Each row was made from one small tree. The marks that hang from a mark follow it in brackets, in the order of their numbers. Every link used is in the known rows. Write each row's tree.
In the rows, 100 means zero.
Known rows:
Q757[Q910[Q823]]:  92 103 115 103 124  93 101  66 118 101  85  93 106  80  97 150  67  96 125 129 114 129 126 125 116  98  84  83
Q823[Q773[Q221[Q757[Q910[Q343]]]]]:  71  67  82  64  75  89  67  76  88  68 108  71 122  99 102 125 116 130  97 110 104 136  81 101 106  81  77  69
Q343[Q773[Q221[Q757] Q823]]:  58  58  91  83 128  92  86  85  74  85 116  70  91 108 136 105 122  72 110  96 108 122 110  89  81 115  97 115
Q773[Q823[Q910[Q343 Q757]]]: 105 100  84  63 141 117  75  73 108 105  85  99 117  60 116 145 136  89  81 114  87 119 104  49 105 112  85  91
Q221[Q773[Q343 Q757[Q910] Q823]]:  66 131  82  96 107  70 135  77  63  99  67  51  98  68 117 142  71  98 128 107 100 112 123 104 101 109  98  88
Q757[Q910[Q823[Q773]]]:  88  94  99  90  89  90 102  73 123  85  99  93 101  72  92 174  72 110 125 129 103 137 128 125 105 101  84  90
Q773[Q221 Q343[Q910] Q757]:  42 133 122  95 104  80 131  86  34  94  64 104  98  84  79  73  86 102 124  85  83 104 116  54 105  88 117  82
Q757[Q910]:  90 110  97 103  98  70  96  84 114  94  82  97 118  80  97 120  63 112 105 123 120 126 117 121 101 104  91  69
Q343[Q910]:  99  96 106 109 103  77  94  84  98  95  80 111 115  77  89  83  74 112 100 106  91 127 119  76 111 106  80  89
Q823[Q773[Q221] Q910]:  67  83  96  82  82  82  85  95 117  72  99 101 103  64  99 167 127 119  95  98  66 131 105  59  99  90 107  77
Q773[Q823]:  81 100  93  98 134  77 100  81 118 100  87  93  97  64 123 132  85  75  94 125 107 123 130  94  79 118  93  75
Q596[Q343]: 114  95 122  95 110  69  62  82 134 106  96 119 106  78 110 128  75 103  86 114  99 124 129  73 101 119  88  61
Q910[Q343 Q757]: 116  86  99  58 115 100  75  81 113 108  91 105 121  66 114  96 112 124  72 115 121 125  96  56 104 121  82  75
Q757[Q910[Q343[Q596] Q823]]:  97 118 105  87 127 108  83  70 100 102  99  98 123  74  93 122  52  88 114 124 120 134 101 107 121  76  60  91
Q773[Q221 Q757[Q910[Q343]] Q823]:  48 129  74  71 130  87 109  67  54  99  71  73 105  84  94 131  87  53 109 107 112 124 102 112 105  92 115  83
Q773[Q221 Q757[Q910]]:  48 130  94  86  94  66 111  85  72  93  77  81 104  80  97 130  80  89 124  99 110 117 110 105 112  81 119  72
Q596[Q343[Q910]]: 111 104 124 109 107  78  67  79 104 107  90 122 117  86  87  96  66  94  89 109  87 125 128  70 113 110  72  79
Q757[Q910[Q343[Q596 Q773[Q221]]]]:  59 121 102  87 112  95  88  87  63  92 101  90 127  85 103  68  72  92  97  89 130 130  86 111 108  90  95 104
Q343[Q596 Q910[Q823[Q773]]]:  85  98 111  96  78 103 101  86  91  75 110 111 102  54  83 134  65  92 134 101  82 130 125  83 104  73  56 113
Q910[Q343[Q596] Q823[Q773[Q757]]]:  86 111  91  56  73 105  96  81  92  85 104 118  96  54  97 151  43  93 112  96  97 124 109  51 117  79  72  92
Q343[Q773[Q221 Q757 Q823]]:  40 115  89  78 118  79 124  89  59  97  90  83  87  85 118 111  84  54 112  85 104 119 128  82  91 124 126 113
Q596[Q343[Q773 Q910[Q823]]]: 119  89 142 114 134  99  79  69  84 116 105 123 101 103  94  92  57  78 102 105  78 130 139  72 131 128  73 127
Q757[Q910[Q823[Q773[Q221]]]]:  58  94 111  90 105  87  98  75  98  86 102  77  90  77  89 171 104  95 133 122 102 140 112 127 103  85  97  89
Q823[Q773[Q221 Q757] Q910[Q343]]:  69 105  78  53  76  85  86  82  85  73  85 105 102  72  93 153 107 111  79  86  62 122  90  30 121  88 116  82
Q910[Q343[Q596 Q773] Q757 Q823]: 108  95 114  61 123 127  84  78  84 110 124 112 108  65 118  91  89  97 105 100 125 122 106  63 108 114  65 127

Which tree is each row?
113  96 127 113 105  82  72  89  88 107  97 126 116 105  93  66  51  94  81  96  81 122 133  72 118 133  82 110 : Q596[Q343[Q773 Q910]]
 88 105 125  65  92 118 108  86  93  90 108 113  93  44 113 154 106 119 139 104 105 112 121  57  79  85  69  89 : Q910[Q757 Q823[Q773[Q343[Q596]]]]
117  85 125  83  97 112  57  71  89 104 104 120  97  74  87 147 110  97 117 107  79 127 131  59 116 105  61 110 : Q596[Q343[Q910[Q757 Q823[Q773]]]]
 59 107  88  85 151  92 101  69  62 100  88  74 116  98 104  87  93  62  92 113 127 136  99 126  98 120 109 109 : Q757[Q910[Q343[Q773[Q221 Q823]]]]
104 100 102 100 138  88  66  77 113 101  95 114 104  92 124 148  83  60  83 103  65 113 136  67 104 132  91 113 : Q596[Q343[Q773[Q823[Q910]]]]
 76  71 105  90 108  99  90  93  87  87 113  40  99  67 147 129 102 109 130  95  96 107 110  70  80  85  46  89 : Q221[Q757 Q773[Q343[Q596] Q823]]
 63  85 129  93 139 102 101  64  74  90  99  69  99 111 110 132 120 111 150 119 105 116 107 100 109  77  84  83 : Q773[Q221[Q757[Q910[Q823]]] Q343]
 49 111 121  91 160  84 125  82  79  99  78  85  88  77 113 123 121  76 113 109 105 121 116  83  66 110 119  74 : Q773[Q221 Q343 Q823]
120  77 112  63 141 124  77  71  97 113 112 106 110  83 120  93 100 109  89 106 128 134 106  60 121 141  82 124 : Q910[Q343[Q773] Q757 Q823]
 61  71 114  85  78  94  98  88  56  67 100  90 103 101  99  92 124 131 118  94  73 121 101  58  90  79  84  84 : Q823[Q773[Q221[Q757] Q343[Q910]]]
 95 111 109  87 125 109  92  74  87  99 108 102 124  85 105  97  40  91 109 107 127 131 106 111 121 101  69 123 : Q757[Q910[Q343[Q596 Q773] Q823]]
 80  99  69  90  88  83 104  81 105  90  81  58  93  53 127 175  89  90 109  95  58 109 120  52 120 104  94  97 : Q221[Q773[Q757 Q823[Q910]]]
119  85 114  58 142 117  75  67 113 119 101 100 107  65 113 122 113 107  96 122 120 130 104  55 116 119  74  92 : Q910[Q343 Q757 Q823]
 60  93 118  90 114  81 102  79  74  83  86  69 109 110 111 107 117 128 125 107 107 114  95 100  95  77  92  64 : Q773[Q221[Q757[Q910]] Q343]
 65  94  98  54 101  94  95  72  80  91  99  94  86  73  93 150  92  91 101  99  92 135 102  56 117  99 104  86 : Q910[Q343 Q823[Q773[Q221 Q757]]]
 96  48  72  92 100  93  61  77 126  81 109  44 100  72 147 171 125 113 106 108  61 116 104  58 110  99  60  96 : Q221[Q757 Q773[Q823[Q910]]]
 92 107 119  96  81 111 101  98  55 104  95  71 115  47 110  78 111 135 128  85  92 109 101  55 105  87  57 102 : Q221[Q773[Q343[Q596 Q910[Q757]]]]
 45 100 109  91 142  92 109  78  65  86  83  56 104 109 118 131 126  86 138 119 112 112 108 115  78  80  97  77 : Q773[Q221[Q757[Q910]] Q343 Q823]
 80 134 105  78 126 116 101  93  88  95  81 105 106  46 122 151 128  83 129 101  86  92 118  49  73  80  78  96 : Q773[Q343[Q596] Q823[Q910[Q757]]]
 61  80 117  95 105  98  98  80  73  84 102  95  90  72  73 129 106  91 133 104  80 140 116  87 109  85  89 109 : Q343[Q910[Q823[Q773[Q221]]]]
110 106  94  62  99 118  65  87 111 100  92 114 129  51 111 121 114 114  85  91  89 111  93  39 113  81  62  88 : Q823[Q910[Q343[Q596] Q757]]
 92 108  84  84 132 105  80  82 113  92  90 106 122  54 112 143  84  70  87 105  81 118 103  56  98  83  71  93 : Q773[Q823[Q910[Q343[Q596]]]]
107 101 103  81 132 106  64  81 107 105  98 112  99  78 132 147 120  73  88 101  77 110 134  57 101 134  84 118 : Q596[Q343[Q773[Q823[Q910[Q757]]]]]
 91 107  90  58 125 120  91  93  77 103 109 102 118  60 130  89  97  73  91  92 128 117 106  73  86 125  70 125 : Q910[Q343[Q596 Q773[Q823]] Q757]
 89 122  96  86 102  86  86  83  99  94  91 103 137  68  94 101  54 105  93 112 122 127  98 114 107  79  71  76 : Q757[Q910[Q343[Q596]]]
 83 112 108 110  78  95 100 102  71  86 102 119 120  76  99  51  47  99 105  81 104 121 118  77 104  98  70 127 : Q343[Q596 Q773 Q910]
 58 125  86  68 105  75 101  77  65  99  73  84 118  89  87 107  76  98  98 104 116 126  92  94 120  90 118  71 : Q773[Q221 Q757[Q910[Q343]]]
 64 136  87  96  89  95 124  95  39  89  87 106 109  71 104  84  32  46 123  82  94 103 134  77 101  99  79 137 : Q343[Q596 Q773[Q757 Q823] Q910]
